In the rows, zero is written as 100.
Known rows, with every step that occurs
dezod tepem: |  99 |  88 |  85 |  86 |  97 |  97 | 102 | 101 |  94 |  90 | 109 |  91 | 110 |  86 | 102 |  84 | 104 | 115 | 101 | 129 |  94 |  94 |  91 | 114 |  76 |  93 |  94 | 115 | 119 |  72 |  88 | 108 |  95 |
tepem dezod deto: | 115 |  94 |  95 | 111 | 102 |  88 |  87 | 112 | 108 |  97 | 110 |  98 |  79 |  59 | 140 |  92 |  99 | 115 |  95 | 124 | 112 |  96 | 108 | 124 | 117 |  96 |  89 | 107 |  94 | 107 | 116 |  98 |  86 |
vokid migupi vepus gakidib: |  55 |  95 | 105 |  70 | 101 |  90 |  84 |  81 |  89 | 116 |  89 | 104 |  95 |  88 |  94 | 104 |  91 |  77 |  83 |  73 |  76 | 108 | 107 |  76 |  89 | 107 |  96 |  76 | 132 |  73 |  63 |  88 |  99 |
rivodig deto vepus gakidib: |  85 |  65 |  94 |  90 |  83 | 118 | 102 |  92 | 111 |  69 | 106 | 117 |  99 |  95 |  85 | 120 | 102 |  95 | 115 |  87 |  96 | 106 | 101 |  75 |  74 |  58 | 114 |  79 |  97 | 108 |  97 |  95 |  79 |
vokid deto dezod tepem rivodig: | 127 | 149 |  87 | 116 |  96 | 100 | 130 | 111 |  71 | 116 |  95 | 103 | 137 |  67 | 110 |  81 | 109 | 109 | 104 |  99 | 123 | 102 | 104 | 101 | 119 | 103 |  94 | 133 | 112 |  90 |  96 | 122 | 128 |
migupi vepus: |  64 |  91 | 103 |  87 |  96 |  85 |  96 |  88 | 102 | 106 |  93 |  88 |  87 |  81 | 102 |  92 |  86 |  92 | 103 | 102 |  93 |  96 | 103 | 110 |  89 |  87 |  91 | 103 | 130 |  70 |  82 |  95 |  71 |
tepem dezod deto vepus gakidib: | 111 |  94 |  94 | 116 |  84 | 102 |  82 | 104 |  94 |  78 | 100 | 111 |  98 |  70 | 129 | 111 | 103 | 110 | 106 |  95 |  96 | 121 | 113 | 109 | 127 |  83 | 101 |  80 |  75 | 120 | 116 |  99 |  80 |
gakidib dezod deto vokid migupi vepus: |  91 | 122 | 120 | 120 | 122 |  78 |  94 |  96 | 117 | 124 | 114 |  91 | 104 | 136 |  94 |  97 |  89 |  85 |  91 |  86 |  99 | 106 |  74 | 126 | 120 | 158 |  93 |  94 |  70 | 123 | 110 |  97 |  96 |
vepus gakidib dezod deto vokid: | 112 |  84 |  93 | 114 | 111 | 102 |  94 | 114 | 102 |  73 | 109 |  98 | 102 | 128 | 116 | 110 |  97 | 131 | 102 |  93 |  99 |  72 |  99 | 128 | 128 | 148 | 103 |  87 |  54 | 147 |  87 |  93 |  89 |
rivodig deto vokid migupi vepus gakidib dezod: |  86 |  83 | 129 |  98 | 115 | 115 |  81 |  82 | 117 | 106 | 109 | 107 |  84 | 139 |  79 | 123 |  96 |  83 | 100 |  76 |  90 |  92 |  96 |  84 |  77 | 132 | 108 |  70 |  80 | 124 | 109 |  85 |  97 |
vepus gakidib dezod deto: |  96 |  71 |  86 | 105 | 109 | 104 |  88 | 102 | 103 |  79 | 111 |  99 | 100 | 115 | 109 | 108 |  91 | 134 |  96 | 100 | 116 |  81 | 123 | 101 | 121 | 125 |  98 |  85 |  84 | 121 |  79 |  97 |  83 |
migupi vokid deto: |  87 | 104 |  91 |  92 | 111 |  79 |  94 | 135 | 103 | 116 | 110 |  87 |  89 |  97 | 117 | 102 |  95 |  89 |  62 | 107 | 104 |  95 | 107 | 100 |  88 |  38 |  94 | 101 | 119 |  64 |  80 |  98 |  95 |
migupi vepus gakidib dezod tepem: |  84 |  80 | 106 | 103 | 103 | 117 |  77 |  72 |  83 |  95 | 105 |  85 | 105 | 127 |  90 | 111 |  91 | 119 | 110 | 106 |  99 |  99 | 130 |  97 |  91 | 122 |  97 |  89 | 115 |  83 |  87 |  94 |  82 |
vokid deto: |  81 |  98 |  83 |  99 | 110 |  83 | 108 | 113 |  90 | 107 | 107 | 104 |  97 |  82 | 123 |  97 |  92 |  95 |  83 | 104 | 121 | 100 |  90 |  89 | 103 |  69 |  91 | 103 | 102 |  73 |  77 | 106 |  89 |
vokid migupi vepus: |  57 | 111 | 110 |  77 | 109 |  75 |  95 |  86 | 103 | 128 |  97 |  97 |  89 |  85 |  91 |  86 |  87 |  67 |  84 |  89 |  86 | 113 |  86 |  94 |  82 | 100 |  87 | 100 | 131 |  65 |  80 |  97 |  98 |
dezod tepem rivodig: | 115 | 107 |  83 |  82 |  84 |  91 | 116 | 104 |  87 |  98 |  79 |  91 | 101 |  69 | 110 |  70 | 110 | 110 | 101 | 133 |  96 |  92 | 102 | 109 | 103 |  89 |  97 | 136 | 136 |  73 |  94 | 106 | 121 |
migupi vokid deto vepus gakidib dezod tepem rivodig: | 120 | 120 |  96 | 117 | 100 | 104 |  93 | 120 |  78 | 103 |  90 |  90 | 110 | 134 | 104 | 112 | 111 | 100 |  82 | 106 | 107 | 130 | 122 |  88 | 120 |  55 | 107 | 101 |  99 |  82 | 110 | 106 | 115 |
vokid migupi: |  68 | 102 |  88 |  72 | 115 |  76 | 106 |  97 |  98 | 111 | 101 | 108 |  92 |  78 | 103 |  82 |  97 |  85 |  73 | 103 |  85 | 102 |  74 |  99 |  81 |  91 |  91 | 102 | 117 |  77 |  76 | 107 | 109 |
deto vepus gakidib: |  71 |  83 |  82 |  89 |  89 |  95 | 101 |  93 |  82 |  62 |  90 | 107 | 105 |  85 | 103 | 103 | 105 | 102 | 104 |  85 |  84 | 111 |  94 |  97 |  95 |  66 | 106 |  82 | 101 |  91 |  76 |  98 |  78 |

Rows
| 109 | 117 | 127 | 106 |  98 |  93 |  67 | 102 | 100 | 115 |  97 | 101 |  97 |  83 | 128 | 110 | 100 |  84 |  88 |  81 |  80 | 112 | 105 | 107 | 129 | 144 |  93 |  77 |  76 | 129 | 109 |  83 | 105 | => tepem dezod deto vokid migupi vepus gakidib
| 129 |  96 |  97 | 121 |  93 | 114 | 119 |  91 | 116 |  94 | 100 | 103 |  96 | 120 |  73 |  94 | 111 | 105 | 125 | 130 | 121 | 118 |  91 |  99 |  91 |  73 | 110 | 120 |  96 | 101 | 148 | 117 | 102 | => gakidib dezod tepem rivodig deto vepus
| 130 |  88 |  97 |  84 |  81 | 110 | 118 |  98 | 117 | 105 |  92 |  99 |  93 |  80 |  91 |  85 | 108 | 102 | 112 | 135 | 110 |  92 | 106 |  84 |  86 |  79 | 107 | 129 | 133 |  86 | 112 | 103 | 122 | => dezod tepem rivodig deto
|  81 |  90 |  83 | 125 | 118 | 104 |  99 |  97 |  77 |  81 | 112 | 114 | 103 | 127 | 108 | 115 |  94 | 101 |  93 |  84 | 125 | 122 |  95 |  83 | 114 |  75 |  98 |  72 |  73 |  98 |  89 | 110 |  76 | => vokid deto vepus gakidib dezod
|  95 |  97 |  88 | 134 | 112 |  86 | 108 | 103 | 114 |  88 | 119 | 102 | 104 | 123 |  97 |  95 |  91 | 113 | 106 | 103 | 122 | 115 |  80 | 126 | 122 |  98 |  98 | 100 |  65 | 115 | 112 | 114 |  71 | => gakidib dezod deto vepus
| 113 | 136 |  86 | 119 | 109 | 105 | 119 | 107 |  79 | 110 | 123 | 105 | 145 |  85 | 101 |  93 | 104 | 111 | 105 |  97 | 122 | 104 |  92 | 104 |  91 | 106 |  88 | 112 |  96 |  89 |  90 | 119 | 106 | => vokid deto dezod tepem
| 129 |  90 | 125 | 106 |  86 | 132 |  91 |  89 | 104 |  97 |  88 |  90 |  93 | 129 |  88 | 114 | 108 | 107 | 128 | 105 |  98 |  87 | 124 |  92 | 101 | 131 | 113 | 104 |  97 | 118 | 126 |  88 | 110 | => migupi vepus gakidib dezod tepem rivodig deto vokid
| 101 |  95 | 102 |  98 |  92 | 116 |  87 |  76 |  75 | 100 |  75 |  86 |  94 | 109 |  96 |  98 |  97 | 117 | 110 | 107 | 101 |  97 | 137 |  90 | 116 | 119 |  97 | 107 | 126 |  83 |  95 |  95 | 105 | => migupi vepus gakidib dezod tepem rivodig
| 105 |  72 |  93 | 101 |  91 | 118 | 108 |  92 | 104 |  77 |  80 | 113 |  73 | 110 |  87 | 112 | 104 | 105 | 118 |  95 | 113 |  99 | 111 |  78 | 104 |  68 | 116 |  93 |  89 | 117 | 122 | 102 |  94 | => tepem rivodig deto vepus gakidib dezod
| 100 | 100 |  98 | 103 | 126 |  93 |  92 | 111 | 102 |  96 | 111 | 105 | 112 | 134 | 107 | 103 |  98 | 108 |  81 |  85 |  92 |  86 |  82 | 112 | 125 | 156 |  98 |  81 |  55 | 141 |  84 |  94 | 112 | => vepus gakidib dezod deto vokid migupi
| 124 |  89 |  95 |  93 |  64 | 120 | 111 |  91 | 102 |  83 |  87 | 112 | 113 |  90 |  83 | 106 | 113 | 100 | 124 | 107 |  96 | 118 | 107 |  71 |  94 |  67 | 123 | 104 | 113 | 100 | 113 | 100 | 114 | => dezod tepem rivodig deto vepus gakidib
| 133 | 155 |  95 | 105 |  99 |  97 | 119 | 132 |  83 | 124 |  93 |  90 | 126 |  80 | 105 |  90 | 113 | 104 |  83 |  97 | 104 |  96 | 122 | 111 | 104 |  70 |  92 | 129 | 123 |  81 | 102 | 111 | 134 | => migupi vokid deto dezod tepem rivodig
|  61 |  78 | 101 |  79 |  88 |  98 |  85 |  81 |  88 |  91 |  89 |  94 |  94 |  81 | 104 | 109 |  88 | 100 | 106 |  82 |  83 |  92 | 124 |  86 |  92 |  95 | 100 |  85 | 130 |  79 |  65 |  81 |  77 | => migupi vepus gakidib
|  91 |  90 |  86 | 103 |  85 |  93 | 101 | 101 | 102 |  77 | 103 | 106 | 125 |  95 | 106 | 109 |  99 | 109 | 108 |  82 |  95 | 115 | 100 |  98 | 126 |  89 | 110 |  82 |  85 | 112 |  79 |  96 |  81 | => dezod deto vepus gakidib
| 143 |  81 | 100 | 102 |  92 | 133 | 104 | 104 | 101 |  74 |  88 |  98 |  93 | 122 |  95 | 110 | 118 | 122 | 119 | 120 | 101 |  73 | 108 |  95 |  95 | 126 | 114 | 106 |  85 | 132 | 124 |  97 | 123 | => vepus gakidib dezod tepem rivodig deto vokid
| 117 | 110 |  98 |  91 |  89 | 113 | 132 | 103 | 111 |  97 |  88 | 111 |  94 |  55 |  85 |  88 | 105 | 107 | 119 |  89 | 110 |  71 | 111 | 102 |  92 |  88 | 101 | 124 | 116 | 116 | 113 | 105 | 115 | => tepem rivodig deto dezod
|  88 |  81 |  95 |  98 |  90 | 101 | 113 |  98 | 119 |  85 | 112 | 112 |  88 |  99 |  82 | 101 |  98 |  88 | 114 | 105 | 105 | 109 |  82 |  96 |  69 |  52 | 109 |  96 |  99 |  96 | 117 | 108 |  73 | => rivodig deto vepus
| 109 |  99 | 121 |  90 |  98 | 124 |  85 |  65 | 107 | 129 |  93 | 107 |  94 | 125 |  68 | 108 |  99 |  88 | 103 | 102 | 105 | 110 | 128 |  52 |  88 | 118 | 108 | 101 | 126 |  90 | 114 |  95 | 126 | => vokid migupi vepus gakidib dezod tepem rivodig deto
| 128 | 121 | 129 | 107 | 104 | 106 | 103 |  88 | 120 | 134 |  98 |  96 |  95 | 137 |  74 |  94 | 108 |  76 | 109 | 112 |  99 | 110 |  85 |  96 |  93 | 135 | 106 | 117 | 100 | 109 | 143 | 102 | 128 | => gakidib dezod tepem rivodig deto vokid migupi vepus
|  74 | 122 | 116 |  87 | 105 |  74 |  96 |  99 |  99 | 118 |  98 |  92 |  98 |  97 | 100 |  90 |  96 |  68 |  89 |  84 |  73 | 106 |  66 | 120 |  89 | 123 |  92 |  96 | 103 |  89 |  91 |  93 | 102 | => deto vokid migupi vepus
|  87 | 105 | 127 |  84 | 100 |  93 | 101 |  97 | 130 | 127 | 109 |  99 |  91 | 110 |  79 | 105 |  98 |  59 | 101 |  89 |  82 | 101 |  73 |  96 |  65 | 112 | 103 |  91 | 102 | 102 | 113 |  91 | 102 | => rivodig deto vokid migupi vepus
| 102 |  96 | 124 |  90 | 103 | 109 |  95 |  89 | 111 | 116 |  79 | 106 |  75 | 124 |  82 | 112 | 100 |  77 | 100 |  76 |  92 |  89 | 106 |  79 | 102 | 133 | 107 |  88 |  95 | 124 | 118 |  86 | 123 | => tepem rivodig deto vokid migupi vepus gakidib dezod
|  99 | 132 |  98 | 104 | 117 |  91 | 111 | 132 |  89 | 113 | 112 |  93 | 112 |  85 | 106 | 103 |  99 | 102 |  77 |  76 | 104 |  87 | 111 | 117 |  85 |  62 |  91 | 105 | 109 |  86 |  87 | 105 |  98 | => migupi vokid deto dezod
| 124 | 123 | 106 | 108 | 111 |  78 |  89 | 123 | 109 | 106 | 112 | 106 |  90 |  76 | 134 |  91 | 107 |  91 |  79 | 113 |  89 | 103 |  73 | 135 | 116 | 130 |  89 | 100 |  64 | 129 | 123 | 102 | 115 | => tepem dezod deto vokid migupi
| 109 | 100 |  91 | 102 | 100 |  81 | 110 | 125 | 116 |  86 | 111 |  89 | 109 |  93 | 117 |  92 |  99 | 109 |  99 | 106 |  96 |  78 |  77 | 138 | 121 | 127 |  99 | 108 |  74 | 125 |  92 |  96 |  93 | => dezod deto vokid
| 100 |  86 |  85 | 106 | 118 | 104 |  98 |  92 |  93 |  90 | 115 |  91 | 101 | 118 |  99 |  90 | 100 | 127 | 100 | 137 | 111 |  92 |  95 | 122 |  80 | 105 |  90 | 112 | 102 |  84 | 102 | 112 |  92 | => gakidib dezod tepem
